Each row comes from the steps of one walk. Every step used is in the known rows, and no mark comes twice. Write the walk behind each row, first mark first.
In the rows, 128 means zero.
Known rows
P -> A -> Z -> B: [139 142 101 167 109 137  67 122 125 155 135 125 114 133 128 170 145 128
 138 101 140 116 124 141 108 147 103 110 121  83 113 118 116 120  88 162
 133 121 102 124 140 160 128 144  72 144 179 155 193]
R -> J -> H -> F -> A: [117 107 126 138 131 116 142 137 186 121 115 134 118  91 120 176 130 118
 173 189 148 180 126 107 122  95  75 165 181 133 154 129 152 135 162 141
 100 121 114 100 105 127 118 147 159 126  41 103 112]
W -> B -> Z -> A -> F: [128 121 131 193 143 190  87 121  98 140 122 100 129 148 167 148 189 122
 133 157 143  50 123 133 148 107 118 111 125  81 107 117  98 137  80 135
 147  85 147 184 169 192 161 108 129 101 147  72 119]
H -> J: [108 159 124 108 131 116 151 128 134 113 141  96 108 128 130 114 115 127
  79 127  87 152 131 132 146 167 114 172 107 155 137 139 102  82 146 132
 115 164 148  81 133 170 102 151 160 113  92 106 140]
W -> B -> Z -> A -> U -> L -> K: [110 132  83 132 138 106  96 157  62 155 103  47 161 159 139 102 150 166
 171  55 179  81 119 174 160 146 147  69 106  87  66 159  92 157 117 145
 157 135 105 104 115 110 166  95  45  74 177 103 146]
C -> P -> A -> U -> L -> K: [107  73  90  65 131  77 139 198  79 163 108  57 205 181  94 108  67 192
 140  45 157 150 162 118 104 202 149  68 116 128  69 151 120 107 131 145
 170 197  83  92  54  72 128 120  40 122 153 208 178]
A -> Z -> B: [140 171  94 179 133 160  66 112  90 132 112 142 105 114 141 143 130 120
  99 138 131 120  97 128 134 138 120 126 113 105 123 109  95 136 113 121
 146 116 117 131 168 145 109 158  88 143 152 143 192]
B -> Z -> A -> U -> L: [107 127 117 117 122 129 130  85 119  91  90  61 191 146 145 106 133 143
 164  92 174 150 173 176 129 142 129 101 119 147  66 154 120 137 133 174
 164 107  71 145  91 101 178 116  95  79 166 115  98]
L -> U -> G: [102 155 170  96 111 118 120 131 136 128  79 134  87 155 139  80 133 147
 123 128  90 121  92 119 135 179 168 143 118 144 151 129 126 115 137  60
 118 165 150  85 149  72 122 130  99 126 130 148 103]
W -> B: [123 152 105 148 167 148  81 132 137 168 153 136  77 130 133 121 138 130
  81 172  89  88  71 131 140 172 130 118 114 101 141 109 104 129 116  79
 140 181 193  91 180 147 106 152 182 105 115 103 163]
R -> J -> H -> F -> A -> U -> L: [108  76 100 112 151 113 187 124 159 117 112 128 184 115 106 155 108 129
 209 173 183 184 145 133 120 104 109 141 179 140  75 165 152 154 173 178
 127  97  88 124  86  80 110 114 136 104  69 130 102]
A -> F: [147 112 158 143 176 158 138 138 131 143 154 138 132 129 133 128 105 116
 110 150  88 128 131  88 122 133 115 132 133 138 143 108 123 109 132  98
 149 121 163 143 157 153 136 142 175 140 108 153 129]
G -> U -> L: [ 75  80 135  69 165 110 131 133 119 156 151 110 143 129 101  91  94 161
 109 127 136 141  90 180 126 179 151 116 103 135 103 144 120 127 143 103
 183 177 163  86  98  85 116 186 150 110 140 167 128]
W -> B -> Z: [130 163  97 158 169 176  68 117 106 155 115 112  93 110 160 143 138 136
  70 144 112  67 101 170 161 152 125 121 104  85 133 106 129 105 111 109
 142 167 157 110 187 170 137 137 148 106 138  52 154]
A -> Z: [140 156 122 128 132 153  97 118 135 107 155 120  97 119 132 123 108 110
  95 127 112 167 109 127 108 137 104 143 135 133 130 109 111 105 124 121
 150 124 122 134 175 154 131 145 119 132 117 134 153]
R -> J -> H -> F: [110 128 150 121 189 120 126 150 176 117 111 137 107  92 136 154 119 134
 163 221 112 168 117 110 119 130  87 168 187 139 131 122 156 120 185 109
 114 152 138  88 133 150 108 155 176 104  47 118 125]
C -> P -> A -> U: [128  97 107  94 117 129 131 113 131 118 142 106 177 177 118 116  74 163
 111 103 139 128 147  89 101 191 130 106 141 139  86 127 121 110 102 135
 157 185  70 166  96 105 148 129 113 123 167 178 152]
W -> B -> Z -> A: [ 96 159 109 168 125 155  56  90 114 127 107  87  99 133 161 137 180 132
 125 143 140  82 110 166 153 141 117 105 111  85 122 115  98 125  87 123
 143 137 130 131 161 169 157 132 126  71 149  56 123]
T -> Z -> A -> F: [121 101 201 164 141 172 117  59 115 100 143  99 188 143 142 115 166 118
 150 153 116  86 114 127 125 135 118 136 114 155 125 105 148 126 108 113
 159  80  96 184 119 190 155 142 137 115 148 162  67]
P -> A: [120 119 141 105 125  97 103 135 178 155 140 104 112 139 117 138 117 133
 109 107 100 125 143 138 106 169  93 120 118 131 138 118 153  95 110 126
 135 166 144  91 112 148 145 146 138 109 138 140 144]
S -> F: [127 111 152  90 128 132 127 149 169 144 152 156 124 122 121  99 124 133
  69 147  77  89 134 113 131 166 143 149 133 127 151 115 150 104 163  78
 162 158 185 149 141 135 114 124 145 150 100 130 140]
R -> J: [113 139 113 130 171 103 116 140 172 120  88 131  97 106 110 127  90 119
 113 169  58 134 127 148 124 149  83 173 137 187 144 124 119 115 150 108
 124 189 131  70 129 130 118 181 183 110  88 112 151]
C -> P -> A: [104 104 114 109 116 129 109 147 141 138 113  98 140 161 128 137  99 158
  98 126 120 149 149 101  95 195 118 108 124 129 123 103 131  92 106 116
 154 203  92 109  96 141 128 161 114 126 124 168 154]
K -> L -> U -> A -> Z -> B -> W: [153 207  87  87 134 161 116 139  59 129  75 188 133 134 150 147 194 116
 143  86 157  71 180 154 112  95 186  92 106 109 146 156  93 118 161 152
 142 121 150 166 118 109 132 102  58 146 202 166 158]
Z -> A -> U -> G: [ 96 149 164 122  59 108 136  55 148  94 130 102 137 162 117  71 145 142
 184 114 126 163 115  87 116 170 147 134 144 160 117 133 120 126 134 125
 113 138  92 140 127  89 148 102 108 115 134 145  95]
G -> U -> A -> F -> H -> J -> R: [142  80 148 142 110  89 210 130 139 108 192 177 135  94  95 130 102 105
 139 121 140 120  84 150 145  54 175 145 101 136 150 146 128 141  78 170
  65  69 141 128 124 151  91  90 177 178 176 125  58]
P -> A -> Z -> B -> W: [144 180  93 134 138 142  70 153  99 157 144 156 111 150 132 173 146 129
  93  81 146 114 186 146  83 116 102 110 117  80 112 117 113 114  94 154
 120 115 123 132 127 135 167 121  74 169 180 133 200]
Z -> A -> F -> H -> J -> R: [143 117 153 162 125 121 203 122 167  92 159 144 128 122 112 147 132  98
 129 132 128 154 121 133 135  51 142 133 110 151 172 135 105 125  71 139
  58  47 104 126 146 162 133  92 177 129 133 100  84]
R -> J -> H -> F -> A -> Z -> B -> W: [139 170  68 169 140 155 111 160 107 122 119 195 123 100 126 212 163 123
 155 176 186 156 176 121 108  49  78 161 182  89 120 128 116 154 151 164
  92  80  84 140 128 134 130 112  93 177  83  94 172]
F -> H -> J -> R: [135 156 119 126 151 104 170 122 181 116 147 151  85  87 102 140  92 120
  67 129 106 162  91 165 142  92 143 149  84 149 185 127 116 103  98 112
  54 122 121  46 151 139 120 126 189 127 110  85 114]
P -> C: [152 143 154  99 129 107  74 133 142 132 162 112 151 101 110 124  95 153
  90  99  93 115 142 168 119 173 120 122 128 113 145 118 104 128 124 102
 146 157 185  73 156 134 111 142 168 123 112 150 149]
A -> F -> H -> J -> R: [159 123 142 159 173 133 200 146 167 120 167 167 124  94 104 145  93 108
  88 141 109 148 117 138 145  56 140 148  98 133 172 128 122 103  86 116
  57  70 138 118 163 162 104  91 186 152 122 100 110]
B -> Z -> A -> U -> G: [ 99 164 160 136  59 130 118  48 129  77  85  84 155 152 146  97 141 149
 180  99 148 142 155 124 141 148 142 145 123 143  90 129 117 119 124 149
 114 111  62 152 126 112 167  92  74 104 158 100  77]
R -> J -> H: [119 169 117 141 173 108 115 139 165 115 110 122 101  79 102 135  87 138
 117 199  92 165  91 167 117 118  90 159 172 168 158 102 153 138 156 117
 137 173 118  85 137 115 132 177 174 100  75 131 131]
L -> U: [138 149 149  86 164 124 109 149 135 138 101 135  94 148 150  89 118 140
  88 121  97 108  92 127 131 161 146 127 140 150 163 140 113 129 137  57
 148 160 162  96 136  79 153 152 146 103 152 151 119]
J -> R: [132 126 126 125 201 136 132 129 181 116 159 144  69 106 112 148  87 118
  61 131  82 111 118 126 127 157 125 127  86 169 167 112 118 104 107  71
 117 135 149  82 172 125 149 128 199 102 126 124 119]
R -> J -> H -> F -> S: [130  93 167 140 178 111 153 163 125 111 122 136  69 103 140 136 113 127
 155 232 103 182 119 105 134 137  87 152 181 139 115 126 197 159 194 118
  82 191 131 138 161 112  69 179 197  96  37 122 130]

Write each row's walk
[ 84  85 131  64 163  59 120 185  78 181 155  79 138 130 101  82  87 179
 125  63 130 132  95 168 142 172 156  95 105 132 125 156 111 127 167  87
 181 191 153  35  77  75 130 173 100 126 132 180 149] : G -> U -> L -> K
[116 142 167 109 173 152 119 144 157 130 154 137 108 104 152 131 146 144
 126 192 141 167  93  79 112 138 123 136 173 102 139 103 160 119 172  89
 125 124 168 105 144 153 128 135 176 104  65 147 120] : J -> H -> F
[133 139 143 109  93 105 171 153 162 134 136 154 148 108 108  96 126 125
  76 158  87 129 124 153 154  83 160 171 136 112 177 129 152 108 158 129
 100 130 168 122 106 148  65 107 138 180  90  91 133] : S -> F -> H -> J
[ 97 121 108  83 164  74 118 206 101 174 110  80 127 115 111 115 102 152
 115  72  98 144 122 141 124 165 127 102  91 147 133 130 125 111 159 106
 153 174 156  18 108 108 122 159  93 101  91 158 163] : U -> L -> K
[161 169  96 151  80 138  89 125  69 112  73 163  96 127 150 125 174 103
 137 110 161  93  83 130 136 131 159 114 128 118 116 138 104 182 111 151
 138 104 134 151 149 103 105 137  46 148 208 164 130] : L -> U -> A -> Z -> B
[132 133  79 196 118 154 108 123 121 118  98 151 118  89 126 202 160 113
 183 193 184 153 117 116 127  75  86 155 185  83 119 129 127 166 141 177
 112  73  73 133 127 150  88 131  86 147  85 111 169] : R -> J -> H -> F -> A -> Z -> B
[104 120 145 130  81 106 173  83 177 104 117 144 150 117 109 135 117 144
 236 181 154 193 123  82 121 108 116 179 180 126 111 142 168 138 172 149
  69 112  73 133  97  97 111  90 117 138  62 117  92] : R -> J -> H -> F -> A -> U -> G
[117 110 168 150 127 139 130 120 137 124 149 118 131 153 138 120 149 106
 146 147 114 140 127  82 111 120 108 121 146 148 143 117 114 139 105 118
 145  94 135 169 130 143 154 136 156 116 122 151 109] : Z -> A -> F
[128 153 148  58 123 119 141 133 135 119  68 140 129 131 143 125 168 112
 161 109 104  80 142 144 127 135 186 101 118 157 171 155 137 112 178 127
 155 172 164 113  98 110 115 142 132  90 162 173  91] : K -> L -> U -> A
[136 198 122 144 191 179  92  79  68 159 113 161 147 121 140 131 153 164
  60 141 115  48 136 165 136 164 135 135  80 129 126  89 142 127 139  74
 141 150 119 112 125 143 156 152 137 143 149 116 146] : T -> Z -> B -> W
[144 130 165 181 114 143 116 127 129 126  77 128 160 118 161 142 146 130
 151 152 144 144 138 150 142  33 122 108 147 111 167  93 145 150  75 145
 121  51  88 173 109 160 176 123 109 140 144  85  87] : B -> Z -> A -> F -> H
[103 127 114 101 126  79 117 141  88 116  91  32 188 148 138  97 120 162
 174  29 171 133 170 174 146 133 135  83 125 143  77 163 119 143 144 161
 166 112  84 104  78  99 194 105  37  88 164 137 118] : B -> Z -> A -> U -> L -> K
[110  87 137 112 114 132 139 123 171 145 132 134  98 133 150 160 140 109
 137 135 129 134 154  66 123 138 106 146 127 116 151 132 128 112 147 110
 110 117 139 120 105 149 119 140 146 128  72  99 126] : H -> F -> A
[106  64 115  83 135 132 179 109 157 143 133 123 180 154 129 140 122 121
 180 107 176 149 166  86 119 143 128 118 130 132  75 172 132 130 160 146
 130  98 117 138  72  90 112 106 118 111  99 138 118] : H -> F -> A -> U -> L
[126 125  74 154  92 167  71 124  80 134 100 125 148 155 129 167 128 138
 109 124 174 117 132 110 100 167 124 102 110  85 102 104 107 117  76 158
 153 157  63 152 116 145 105 143  41 159 164 178 199] : C -> P -> A -> Z -> B
[113  92 118  80 135  87 163 193 103 168 150  91 187 134 113 133 116 166
 202  78 199 180 123  93 131 103 138  88 165  96 103 163 160 154 175 145
 132 100 110 102  75  75 142  83  67 112  87 169 126] : J -> H -> F -> A -> U -> L -> K
[136 112 110 130 132 116 161 111 174 110 132 132 147 116 112 150 101 129
 195 177 160 162 128 101 130  95  94 157 208 141 116 155 149 154 164 151
 108 110  83 149  97 102 130 115 168 117  79 114 107] : R -> J -> H -> F -> A -> U
[142 137 139 175 128 139 169 119 160  79 112 129 142 110 136 171 143 106
 126 115 164 133 162 168 151  31 129 143  91 131 161 125 104 113  71 166
  62  17  78 136 142 186 155  72 144 127 152  55  71] : B -> Z -> A -> F -> H -> J -> R
[121  97 151 105  21 110 165  88 171 134 148 163 166 153  92  96 128 135
 151 106 121 107 154  89 134 150 169 156 121 130 125 141 155 122 143 118
 118 121 125 198 108  75 118  56  89 191 115 121 112] : S -> F -> A -> U -> G
[167 130 160 150 152 132 142 148 138 160 121 174 129 107 123 125  96 124
 106 172  93 161  96 107 130  61 133 124 141 120 179  92 149 137 109  93
 120  93 146 136 143 132 126 138 166 159 107 123 125] : A -> F -> H
[141 162 132  79 106 147 125 118 116  95 108 135 130 126 144 131 165  91
 167 100 127 103 133 151 108  98 170 108 125 139 156 159 123 106 163 159
 160 119 146 157 135 134 108 123  87 120 186 177 108] : K -> L -> U -> A -> Z
[169 205  87 128 110 140  97 157  61 118  91 186 100 142 156 130 170 114
 100  84 153  83 145 138 114 109 152 119 124 125 115 129  97 172 123 143
 120 113 145 152 144  90 145 110  52 174 213 148 144] : L -> U -> A -> Z -> B -> W
[122 100 114  74 147 102 145 123 162 156 148  94 189 157 100 121  99 149
 154  83 144 149 162 162  94 186 125 101 114 140  59 158 152 116 122 165
 154 149 120 109  77  92 134 128 133  87 166 179 142] : P -> A -> U -> L
[139 165  94 132  95 130  93 126  46 125 169 186 115 122 127 123 144 127
 109  90 169  96 122 151 122 109 146 123 124 111 105 126  97 169 119 159
 133 126 140 156 118 110 134 115  79 196 200 147 142] : G -> U -> A -> Z -> B -> W
[151  73 124  97  72 126 162 110 164 131 171 158 171 151  97 111 112 130
 118 101 120  89 158 108 144 126 149 143 139 132 125 147 145 136 142 121
 158 117 131 213 101  92 131  80 129 165 142 123 127] : S -> F -> A -> U
[184  76 172 134 109 114 174 177  61 126 118 155  83 161 149  92 139  91
 146 123 108  83 135  86 142 139 151 105 125 158 121 144 180 179 131 129
 116 149 168 212 163  88  94 146 145 135 163 175  76] : L -> U -> A -> F -> S
[122  94 137 135 102 151 124 115 140 110 156 132 106 131 152 168 145  89
 143 113 155 172 149  74 110  96  97 148 152  99 130 134 119 103 128 148
 109  82 115 152 140 171 123 116 113 153  86 113 135] : H -> F -> A -> Z
[121  78 126 101  79 119 143 129 176 149 152 159 132 125 102 131 137 121
  97 126 106  95 154 123 133 130 137 142 125 124 168 122 151 123 136 104
 156 130 163 161  96 118 126 110 129 166  93 107 127] : S -> F -> A
[155 102 143 148 114 121 144 135 134 137 135 139 127 110 123 139 123  94
 132 136 102 116 131  88 116 120 114 125 117 156 117 108 150 139 121 149
 130 103 174 162 139 170 100 130 160 153 118 150  94] : U -> A -> F
[170  89 174 151 165 150 153 165  83 140 158 141  84 147 137 113 100 110
 102 161  77 125 131  80 138 151 113 121 120 144 122 115 168 134 131  98
 128 161 159 189 183 129  99 166 200 131  88 150 145] : A -> F -> S
[153 183  57 160 102 160  94 125  87 147 139 180 104 133 126 179 146 123
  84  92 157 125 171 141 117  88 106 133 111 106 140 111  93 137 106 136
 121 105 101 148 136 107 162 113  85 183 141  93 195] : F -> A -> Z -> B -> W
[133 128 161 170  85 106 179 135 135 109 132 120 150 138 133 115 138 111
 145 143 129 179 118 120 136  51 132 141 142 130 164 133 115 132  98 147
  83  76 108 134 102 168 118 125 147 142 115 110 100] : Z -> A -> F -> H -> J
[101  99 143  99  88  83 117 115 112 125 166 121 107 113 110  97 106 133
 120 111 124 119  86 142 139 156 142 129 121 150 127 131 137 153 135 131
 151 168 161 117  92 116 116 163 160 135 166 155  78] : G -> U -> A
[116 163 155 117  99 121 139  81 148 119 133 129 128 140 118  77  92 151
 147 120  98 156 107  91 132 177 158 143 117 153 100 126 129 113 145  95
 108 156 121 122 151  90 128 109 128 132 127 145 123] : A -> U -> G
[141 107 146 110 114 109 138 153 165 158 123 185 132  90 115  97 116 134
  72 158  93 115 109 142 141  93 164 142 149 102 191  97 173 135 145  88
 132 136 170 142 120 118 105 129 139 186  98 106 131] : S -> F -> H
[135 145 117 142  87 121 107 102 121  88 143 125 106 100 119 132 120  85
 124 108 116 169 119 125 102 121 105 135 131 143 120 109 139 136 121 181
 132  99 131 147 147 171 111 136 111 152 134 137 108] : U -> A -> Z
[122 122 111  78 172 136 155 107 134 131 136 110 181 133 116  94  89 144
 123 114 127 148 124 145 118 176 146 113 110 161  76 151 126 128 149 125
 161 152 127 120 122  72 128 136 146  96 128 154 138] : A -> U -> L
[108 153 139 137 108 136  90 102 133  98  91  78 119 125 156 132 157 131
 119 117 137 133 157 163 132 137 107 125 120 140 142 108 115 118 114 141
 146 127 102 110 124 155 193 156 117  92 147  82  97] : B -> Z -> A
[130 144 132 205 112 157 131 130  88 125 110 103 150 135 166 135 188 112
 144 159 159 104 112 171 176  31 140 129 126  64 133 126 107 131  64 170
  87  62 116 161 147 211 108  99 126 127 144  25 111] : W -> B -> Z -> A -> F -> H -> J
[124 142 117 110 175 134 163 118 164  97 173 124  72 111 112 139 102 113
  65 115  88 136 125 139 141 162 121 160  67 175 148 139  89  69 119 110
  84 145 144  61 169 163 126 123 197  98 115 101 131] : H -> J -> R
[154  91 151 204 130 180 107 135  59 130 138  98  91 168 176 136 179 105
 135 167 139  75 136 126 166 121 119  95 112  82  91 117 146 154  85 142
 130 130 135 217 206 161 123 124 150  98 149  81 128] : W -> B -> Z -> A -> F -> S
